Each row comes from the steps of one path. Every step used is in the known rows, and no mark comes twice. Write the path behind each row, first mark first.
Known rows:
X -> Z -> K: [ -6  -3  17  -7  21 -40 -24 -14 -27 -15   4 -10  -5  14  15  12  13   9
   3  -2  10  20   8 -23 -20  19  12  -7 -29  29  -3  14 -14  21 -14 -52
  70]
X -> B: [ 12  -8   7 -22   8 -35  -8 -27 -16  -5  -4  -5 -23  17  19  14  12  20
  -2   3   2  13   7 -23  -1   5  17   8 -14  25  -2  35  -7  31 -28 -17
  51]
B -> X -> Z: [  9   0  35 -21  23 -22  -3 -24 -40 -16   7   1  -1   4  29   4  18  19
  21  -9 -12  18  -5 -20  -6  16  15  -7 -18  28  -7  31   7  29 -16 -40
  73]
J -> L -> B: [ -9   3  15 -19  17 -16 -13 -26   2  -8   2  11  -2  13  24  -5  21  12
  -5   8 -13  14  16 -31 -19  11  22  -5  -7  31  -3   9 -22   8 -26 -18
 -18]
W -> Z -> X -> B: [ -5  -8  -1 -18   1 -34 -24 -35 -26  -1  -1  -6   6  25  23   4  10  10
 -21   2 -11  20 -15 -16   9  20  23  -4 -16  14   0  27  -1  32 -20 -38
  29]
C -> U -> K -> G: [  6 -31 -15   5  21 -28   6 -22 -48 -13  -4  -8  -6   0  19  17  12 -11
 -16  21   8  12 -31 -19   9   3  20   6   8  30  10   9 -27  15 -24  -8
 -20]
W -> U -> C: [-11  -8   9 -22  24 -13   3 -18 -33   4 -21  14 -29   4  15  21  14  11
 -15   4 -15   8  -2 -15 -14  -1  22  -6   5  29  -2  23 -13  17 -49 -26
  36]
U -> K -> Z -> W: [-14 -22  48   6  13 -37 -13 -23 -49 -12  -3 -11 -14 -19  10   9   8   8
  -7  17   5   9  -3 -28  33   2  22   4  10  48   9  13 -20  24 -21 -29
  33]
E -> L: [  7   0  39 -15  12 -20  13  -7 -38 -12  -3   1 -34  -1  18  14  22  29
  -5   6   2  12  11 -19 -15  13  17   6  -8  47   3  19 -22  25 -39 -21
  -8]
U -> C -> G -> V: [ 10  -8  -8 -16  33 -23  -9 -34 -17  -4 -31   7 -23   7   0  13  10   0
   0 -11 -13  15  -7 -26 -16  12  14  -1  -9  22  15  22 -21   3 -29 -30
  23]
J -> L: [  3   0  56 -27  19 -14   2 -23 -19 -15   0   5 -10   8  26   6  25  12
  -4  -8  -5  14  23 -25 -13   2  23   4  -9  38  -6  12 -21   5 -20  -6
 -24]
C -> U: [ 10 -14 -23 -16   6 -13   6 -21 -33  -6   0   7   1  10  25   9  26  12
   2   5   5  16  -7 -18 -22   9  19   0 -17  22   2  18 -18   5 -19   5
 -29]
W -> Z -> X: [-12 -11  19 -16   6 -22 -13 -23 -35  -2  -2   3   9  10  24   5  16  10
 -17   0  -6  21 -15 -16  -1  16  22 -10 -12  20   0  14 -10  10 -15 -22
 -15]
Z -> W -> U -> C -> G: [-19 -13 -31  -4  22 -28 -28 -28 -33   1 -25  22  -6  15  14  11   5   4
 -21   6 -17  14 -24 -19  -2  14  29 -19  -7  29  17  13 -14  25 -41 -19
  15]
C -> U -> K: [  3 -24  -9   0  17 -15  13 -31 -36   0  -2   3 -10   6  18  14  14   3
  -8  15   1  11  -7 -17  -1   4  23   2  -5  28   7   8 -26  10 -26  -3
  -1]
S -> J -> L -> E: [-15   4  22 -16  20 -16 -26 -30  -7 -13  11  29 -10   4  37   1  27  15
   3  12  15  12   9 -33 -25  16  25   5  -4  42  -4  10 -34  10 -25 -25
   4]
K -> Z -> X -> B -> T: [  5 -12  56 -25  12 -36 -25 -23 -47 -25  12  -9 -15   0  24  -3  19  13
 -11  14  -5  16 -40 -18   5   5  17  -6 -10  38   4  48  10  40  -6 -54
   1]
C -> U -> K -> Z -> X -> B -> L: [  4 -18  13   1  13 -22  -5 -41 -62 -16   7  -6   6  -9  19  -4  11   0
 -19  24 -21  17 -47 -20   6  12  29   0  -1  24  17  38  -5  48 -10 -65
  16]
G -> V: [ 11  -3  18 -29   9 -23  -6 -22 -15 -12  -7  -1 -26  -8  10  12  20  17
  15  -7   9  19  14 -27 -11  17   9   7  -7  30   2  26 -20   1 -20 -20
  25]
V -> G -> C -> U: [ 10  -5  -3  -3  14 -22 -20 -24 -12 -16 -19   2  -5   8  13  12  20  11
  -2  -4   9  20   8 -25 -27  42  11   7  -6  25   8  15 -15  13 -25 -10
 -87]
C -> U -> K -> Z -> X -> B -> L -> J: [-11 -10  -8  13  14 -24 -30 -34 -47 -20   7  13  11  -6  27 -13  14   0
 -18  34 -28  15 -30 -24  -3  14  27   0  -5  16  22  31 -13  40 -12 -74
  27]
K -> U: [  9 -17  35 -24  12 -11   5  -4 -42 -17  10  -4 -12 -16  27   9  20   6
  -6   4  15  14  10 -24  -5  -9  16  12 -10  33  -6  29 -21  13 -22  -1
 -20]
V -> G: [  4 -10  44  -7  15 -24  -5  -7 -24 -16 -17   6 -31  13  11  24  20  17
  -5  -3  15  16   5 -26 -16  21   6   4  -5  28   2  13 -15   9 -21  -6
 -23]
R -> U -> C: [ -6   1  -8  -6  26   0  -1 -23 -25  11 -26  14 -18   7  15  23   8  45
 -10   1 -16   4  33 -18 -29   3  20   3   4  25   5  18 -18   5 -46 -16
  10]
E -> L -> B -> X -> Z -> W: [-13  15  -8   6  11 -35 -29 -27 -32 -17  16   2   0  -3  21 -15  13  37
  12  19 -21  20  -2 -26  -3  51  22 -18 -15  43  11  18   1  58 -36 -72
  71]
U -> K -> Z -> X: [ -7 -23  68   1  19 -23  -8 -27 -51 -17  -6  -7 -12 -13  14   4   8  -1
 -19  17   3  10 -30 -23  16   3  18   0  13  38   5  19 -23  19  -9 -36
   9]
Z -> K: [ -5 -13  24 -10  23 -35 -14 -10 -22 -11  -5   0 -14   5  17  12  12   9
  -6   4  14  19  -2 -24 -16   6  13  -4 -21  36   3  16 -22   9 -16 -24
   8]
Z -> W -> U -> R: [-26  -7  26  -8   4 -23 -28 -14 -39  -3  -5  24 -20 -13  22  24   9  24
 -14  10  -3  10  -7 -19   5  16  29 -22  -2  31   7   8 -10  27 -38  -7
  22]
U -> C -> G: [  5 -17   4  -5  38 -23   0 -24 -28   1 -30  12 -17  17  11  16   9   2
 -14  -4 -13   8 -10 -22 -16  -3  19  -6 -12  22  10  17 -16  11 -33 -12
   7]
S -> J -> L: [ -6   0  43 -23  15 -17  -8 -27 -12 -10  -1  20 -20   8  34   3  23  23
  11  -3  12  14   4 -27 -24   0  22  12  -5  42   4  26 -27  -8 -21 -14
 -28]
Z -> W -> U -> K -> G: [-22 -24   4   4  12 -43 -26 -18 -47 -15  -4  -2 -17 -12  19  19   2   0
 -23  25   7  15 -30 -20  34  13  25  -5  19  45  12   8 -21  31 -38 -23
  25]
U -> K -> Z: [ -2 -22  60 -10  22 -23   9 -16 -47  -9  -7 -10 -21 -11  11  17  13  -3
  -4  10  -1   6  -9 -24  21 -10  18  10  12  42  -1  22 -22  15 -22 -24
  22]
T -> B -> X -> Z -> W: [  2   2  14 -15  18 -45 -29 -38 -36   1  14   2   0  -5  30 -11   9  34
  15   2  -8  17 -24 -23  13  28  20 -17 -22  44  -4  39   7  41 -18 -43
  67]
Z -> X -> B -> L -> J -> S: [-12   9  12  -5  22 -24 -49 -37 -24 -21  10  23   6  -3  37 -13  26  28
 -17  15 -28  19  -4 -28 -21  15  19  -3 -21  28  12  25  -7  29 -12 -51
   4]
R -> U: [ -1   1 -12 -16   9  -1  -7 -14 -21   1  -8  15  -9  11  26  20  15  45
   1   0  -3  11  26 -20 -25  10  18   4  -5  26   3  20 -19   0 -31   5
 -14]
R -> U -> C -> G -> V: [  4   5 -49 -13  28  -1 -19 -33 -11   4 -36  19 -12  15   4  18   7  27
  -1 -11 -23  13  10 -24 -30  21  16   1  -3  19  19  20 -24  -5 -35 -23
   2]

Which path is each row?
[  6  -2  49  -6  20 -31 -23 -18  -6 -16 -25  -3 -26   0  10  18  12  18
  -2  -9  11  16  22 -29 -18  33   6   9   1  33   4  19 -13  14 -31 -17
 -49] | V -> G -> C
[  4  -6  12  -6  18 -16 -16 -29 -23  -2 -13   9  -6 -14  22  17  11  15
  -5   0  -6   8   9 -20 -20  18  24  -6  -7  21   6  14 -12  16 -35  -5
 -52] | G -> C -> U -> R
[  6  -5  31 -10  13 -33 -14 -34 -36 -14   4   3 -14  -3  25   1  10  30
 -12   8 -10  21 -14 -22 -16  15  21  -7 -18  20  12  42   2  44 -19 -49
  37] | Z -> X -> B -> L
[ -7 -19  32  -4  40 -22  -7  -9 -40 -11  -8  -7 -19 -16  12   9   7  -5
 -25   8   7  12   7 -23 -12 -11  16   6 -11  38   1  20 -26  18 -28 -45
  10] | Z -> K -> U -> C
[ -4  -4  26 -11  28 -20  -4 -14 -37 -12  14  17  -8 -21  29  12  23  21
   1  12  -4  15  11 -29 -24  15  22 -11 -15  30  -2  16 -11  35 -32 -33
  43] | B -> L -> E
[ -8  -8   3   0  20  -3  -1 -24 -25   6 -11  11 -17   5  19  25   3  36
  -9   9  -6   6  24 -18  -3   3  22   5   8  33   7  11 -27   5 -38  -1
  16] | R -> U -> K
[ -9   6  -8 -29  11 -35 -36 -33 -39   3  16  12   5   0  35  -9  10  27
  10   5 -16  20 -42 -16  16  32  25 -23 -14  45  -7  43   9  44 -26 -46
  67] | T -> B -> X -> Z -> W -> U
[ 15  -8  29 -33  31 -25   0 -27 -29   7   1  12 -14  -4  35  -4  12  25
   8   3  -8  13 -39 -19   5   2  16  -7 -12  44  -8  48  -3  19 -20 -10
   0] | T -> B -> X
[  2 -24  18  -5  15 -29 -15 -39 -56 -19  14 -10  -6   1  22  -4  14  -4
 -21  28 -12  13 -55 -13  17   7  27  -6  -3  36  13  35   0  41  -6 -53
  -6] | C -> U -> K -> Z -> X -> B -> T
[ 14 -13  -4 -20  31 -11  -8 -24 -32 -14 -17   0 -17 -11   6   7  12 -14
  -8  -7  -6  16  -7 -28  -9   1  14   8  -7  25  10  30 -26   8 -25 -29
  -3] | K -> U -> C -> G -> V
[-15   0   5   7  21 -11 -38 -40 -46 -14  11  10   8 -13  24   7   4  26
 -26  32 -24  10 -11 -27   2  29  30  -3  10  29   9  26 -13  60 -26 -75
  63] | R -> U -> K -> Z -> X -> B -> L -> E
[-11   2  42 -25  27 -19 -14 -20  -6 -13  15  12 -13   5  30  -7  26  17
  -1  11 -20  14   6 -25 -20   3  24 -16 -14  43   0  15  -5  11 -27 -28
 -39] | J -> L -> B -> T
[  3  -1   5 -14  22 -32 -17 -27 -27 -11  16   8 -12  -6  26  11  18  22
  -4  15  -9  15  11 -29 -13  19  24  -4 -19  24  -2  30  -2  57 -35 -46
  86] | X -> B -> L -> E
[ -8  -9  21  -7  17  -1  -3 -16 -42  -2 -11   1 -10  -3  16  21  10  24
  -6  10 -11   4   8 -22   7  -3  20  12  17  38   3  21 -25   7 -27 -16
  -2] | R -> U -> K -> Z
[-15 -19   1 -12  23 -46 -24   1 -37 -12  -6 -14  10   9  19  17  12 -13
 -17   1   3  25 -28 -19  10   8  14  -1 -11  32   0  11 -15  10 -19 -39
 -19] | W -> Z -> K -> G
[ 13  -2 -31 -14  39 -52 -50 -36 -29 -13   5 -17  29  -4  32 -15   4  -4
   3   4  -5  26 -62 -20  -4  40  13  -7 -17  43  -2  43  -2  39 -13 -72
 -23] | T -> B -> X -> Z -> K -> G -> C -> U
[ 11  -4  24 -21  16 -32   1 -22 -31  -7   3   0 -23   0  23  13  14  30
   3   1 -15  17   7 -23 -12   2  21   3 -19  24   5  45   4  39 -31 -37
  52] | X -> B -> L
[ 10  -5  34 -27  28 -29   7 -18 -36  12   5  10 -23 -16  29   7  16  36
   4   3 -10  13 -18 -22 -16  -3  19  -6 -18  38  -2  48  -6  19 -30 -22
  -6] | T -> B -> L
[ -6   4  39 -20  24 -15 -16 -28 -14 -19  11  14  -1   4  30   4  28   5
 -12   6   0  12  26 -30 -14  19  26  -4  -9  38 -13  -4 -27  22 -25 -16
  10] | J -> L -> E
[  2  -4 -13  -8  38 -29 -34 -24 -30 -22  -8 -14  -3  -1  -1   5   6 -24
  -6 -10  -5  23  -8 -29 -18  18  12   0 -26  25   9  21 -23  20 -14 -79
  60] | X -> Z -> K -> U -> C -> G -> V
[  0 -19  46  -2  12 -35 -20 -40 -41 -15  -4 -15 -16   2  11   4   3  -1
 -24  21  -2   9 -29 -23  27   6  20   6  10  33   5  32 -15  42 -13 -50
  53] | U -> K -> Z -> X -> B
[ -6  -3  14 -18   9 -31 -13 -32 -41  -3   6   1   7   6  26   3  12  20
 -13   0 -29  24 -16 -17  -1  17  28  -9 -21  14   7  39  11  42 -23 -56
  29] | W -> Z -> X -> B -> L
[ -9 -13 -23 -18  37 -22 -26 -18 -30  -6 -15  -7   9   0   2   7   7 -33
 -19 -12 -18  25 -21 -23   2   8  18   1 -20  26  10  18 -24   5 -20 -57
  -8] | W -> Z -> K -> U -> C -> G -> V
[  0 -13  55 -17   9 -22 -15 -17 -49 -22  -3  -3   0  -8  21  -1  20   7
 -10   9   8  16 -28 -25  -5   9  14  -2   0  32   0  29 -16  14  -2 -32
 -21] | K -> Z -> X
[-25 -17   8  -1   7 -30 -17 -26 -35  -1  -1   8 -20  -6  18  14   4  13
 -15  19   0  13  -6 -18  24  13  29  -9   7  43  10   8 -20  27 -40 -16
  45] | Z -> W -> U -> K
[-13   3  -3  -3  59 -15 -39 -32 -22 -24   4   7  32  14  24 -24   6 -28
 -18   2 -41  21 -26 -30 -13  16  26 -17 -24  31   4  14 -11  37 -13 -87
  23] | J -> L -> B -> X -> Z -> K -> U -> C -> G
[-17   4  -1 -15  13 -18 -24 -29  10  -3   1  25 -11  13  32  -8  20  22
  11  13   3  14  -1 -33 -30   9  22   3  -3  36   7  22 -29  -4 -27 -25
 -23] | S -> J -> L -> B
[  8  -4 -21  -4  34 -44 -44 -29 -35 -32   2 -18  34  -3  29  -8   9 -11
   6  -1  -5  30 -37 -21 -10  42  13  -4 -15  33   5  27  -1  36 -11 -73
  -9] | B -> X -> Z -> K -> G -> C -> U
[  4 -13  14  13  13 -33 -41 -50 -26 -24 -19 -17  -2   6   4   1   4 -10
 -27  16   0  16 -31 -25  11  47  16  13  15  27  14  25 -14  46 -13 -59
 -40] | V -> G -> C -> U -> K -> Z -> X -> B
[-18 -17  15 -11  35 -19  -7  -7 -45   1  -6 -10   1  -8  13  12   9 -15
 -29   0 -12  16   4 -18   2  -9  22   3 -14  32  -3  16 -18  14 -31 -53
   1] | W -> Z -> K -> U -> C
[  1  -9  26  -7  37 -47 -30 -12 -47 -33   5 -13   8   2  26   4  10  -4
   4   0   0  26 -38 -22   2  22   9  -8 -15  36   0  25  -1  34  -6 -68
  55] | B -> X -> Z -> K -> G
[  5 -16 -27  -1  26 -45 -38 -19 -22 -23 -10 -16  14  -5  21   2   9 -11
 -12   8  15  25 -23 -24 -17  27  12   5  -8  36  11  18 -24  16 -19 -35
 -76] | Z -> K -> G -> C -> U
[  3  -2  14 -20  33 -29 -10 -22 -31   8  17  18 -11 -20  32   5  18  27
  -3  17  -5  11 -16 -28 -19  14  22 -14 -18  39  -9  32 -12  37 -34 -32
  29] | T -> B -> L -> E
[ 11 -22 -25  -5  16 -28  -3 -31 -37 -18  -6 -13 -14 -11   8  15  14 -13
  -2  13   9  18 -27 -23  10  19  14  12  11  30  14  13 -31   7 -20 -27
  -1] | C -> U -> K -> G -> V
[ -5  15  20 -21  26 -15 -20 -35 -11 -18  14   8  16  15  32 -15  21  12
  15  -2 -34  19   5 -29 -12  27  22 -14 -14  28  -8  19   0  29 -17 -55
  49] | J -> L -> B -> X -> Z
[-12   8  23 -16  34 -15 -36 -22 -20 -32  29  -3  29  -1  34 -25  16 -12
  -2   6 -20  26  -7 -31  -9  21  21  -9 -22  39  -8  19 -11  33  -5 -75
  23] | J -> L -> B -> X -> Z -> K -> U
[  1 -11   9  -4  56 -22 -22 -22 -50 -23  -4  -1  14   4  20  -4   3 -20
 -11  -5 -21  21 -34 -21  -6   6  18 -11 -27  30   6  27  -5  37 -12 -71
  47] | B -> X -> Z -> K -> U -> C -> G
[ -9 -12  44   5  26 -32 -27 -40 -51 -21  14  -2  -5 -22  19   2   7   1
 -25  32 -14  11 -27 -30  15  20  27  -5   5  32   5  27 -10  68 -21 -82
  84] | U -> K -> Z -> X -> B -> L -> E
[  8 -22   7 -10  38 -11   2 -15 -43  -9 -15   5 -10   0  17  11  10 -11
 -22   0  -7  10  -9 -24 -10 -13  20   3 -10  25   6  24 -21  16 -30 -11
 -18] | K -> U -> C -> G
[ -7 -18   2   9  10 -35 -26 -40 -37 -10  -5 -15  10 -25  13  -3   7   1
  -3  15  -1  13  -2 -27  22  22  27   7  10  46  14  17 -20  26 -25 -32
 -35] | G -> C -> U -> K -> Z -> W
[ -5   4  -2  -7  11 -21  -3 -10 -16  -6  -1   5 -26   4  16   3  19  29
  -5  22  -6  11   4 -25 -21  22  17  -4  -6  40   6  16 -23  28 -45 -31
  -2] | E -> L -> B
[ -6  -7   7   0   8 -13 -30 -40 -36  -9  -8  -4  -4   9  16   8  -1  25
 -25  20 -12   8 -14 -20  14  15  23   9  15  29   9  30 -17  34 -19 -43
  32] | R -> U -> K -> Z -> X -> B
[  3 -16  28   5  21 -20 -14 -26 -32 -18 -21 -12  -7  -6   4  13  14 -10
  -7   7   0  12 -10 -27   5  30  13  16  18  36   8  15 -21  18 -23 -31
 -70] | V -> G -> C -> U -> K -> Z
[-10  -3  -6  -8  29 -24 -35 -12 -28 -25  25  -5  21  -7  28 -15   9  -5
   6  14  -8  25 -21 -29  -8  21  13 -11 -25  30  -4  29  -6  38 -10 -72
  57] | L -> B -> X -> Z -> K -> U
[ -3  -8   3   5  28 -23 -29 -27 -19  -7 -21  -9 -12 -14  19  22  -6  26
 -14  10  -3   8  17 -22   3  15  18  16  26  39  10  19 -25  16 -47 -20
 -32] | R -> U -> K -> G -> C
[-24  -8  -3  -7  15 -27 -19 -25 -36   3 -17  14 -21  -5  13  13   9  20
 -17  10 -10  11   4 -18  -1  13  27 -12   3  36   8  15 -12  26 -47 -31
  43] | Z -> W -> U -> C
[  5 -16  -3   1  22 -23  -5 -41 -18   0 -10  -6  -6  -8  17   8   7   4
  -5   9  -3  11   9 -20  -2  15  24   8   2  34   9  15 -23  16 -37 -12
 -27] | G -> C -> U -> K
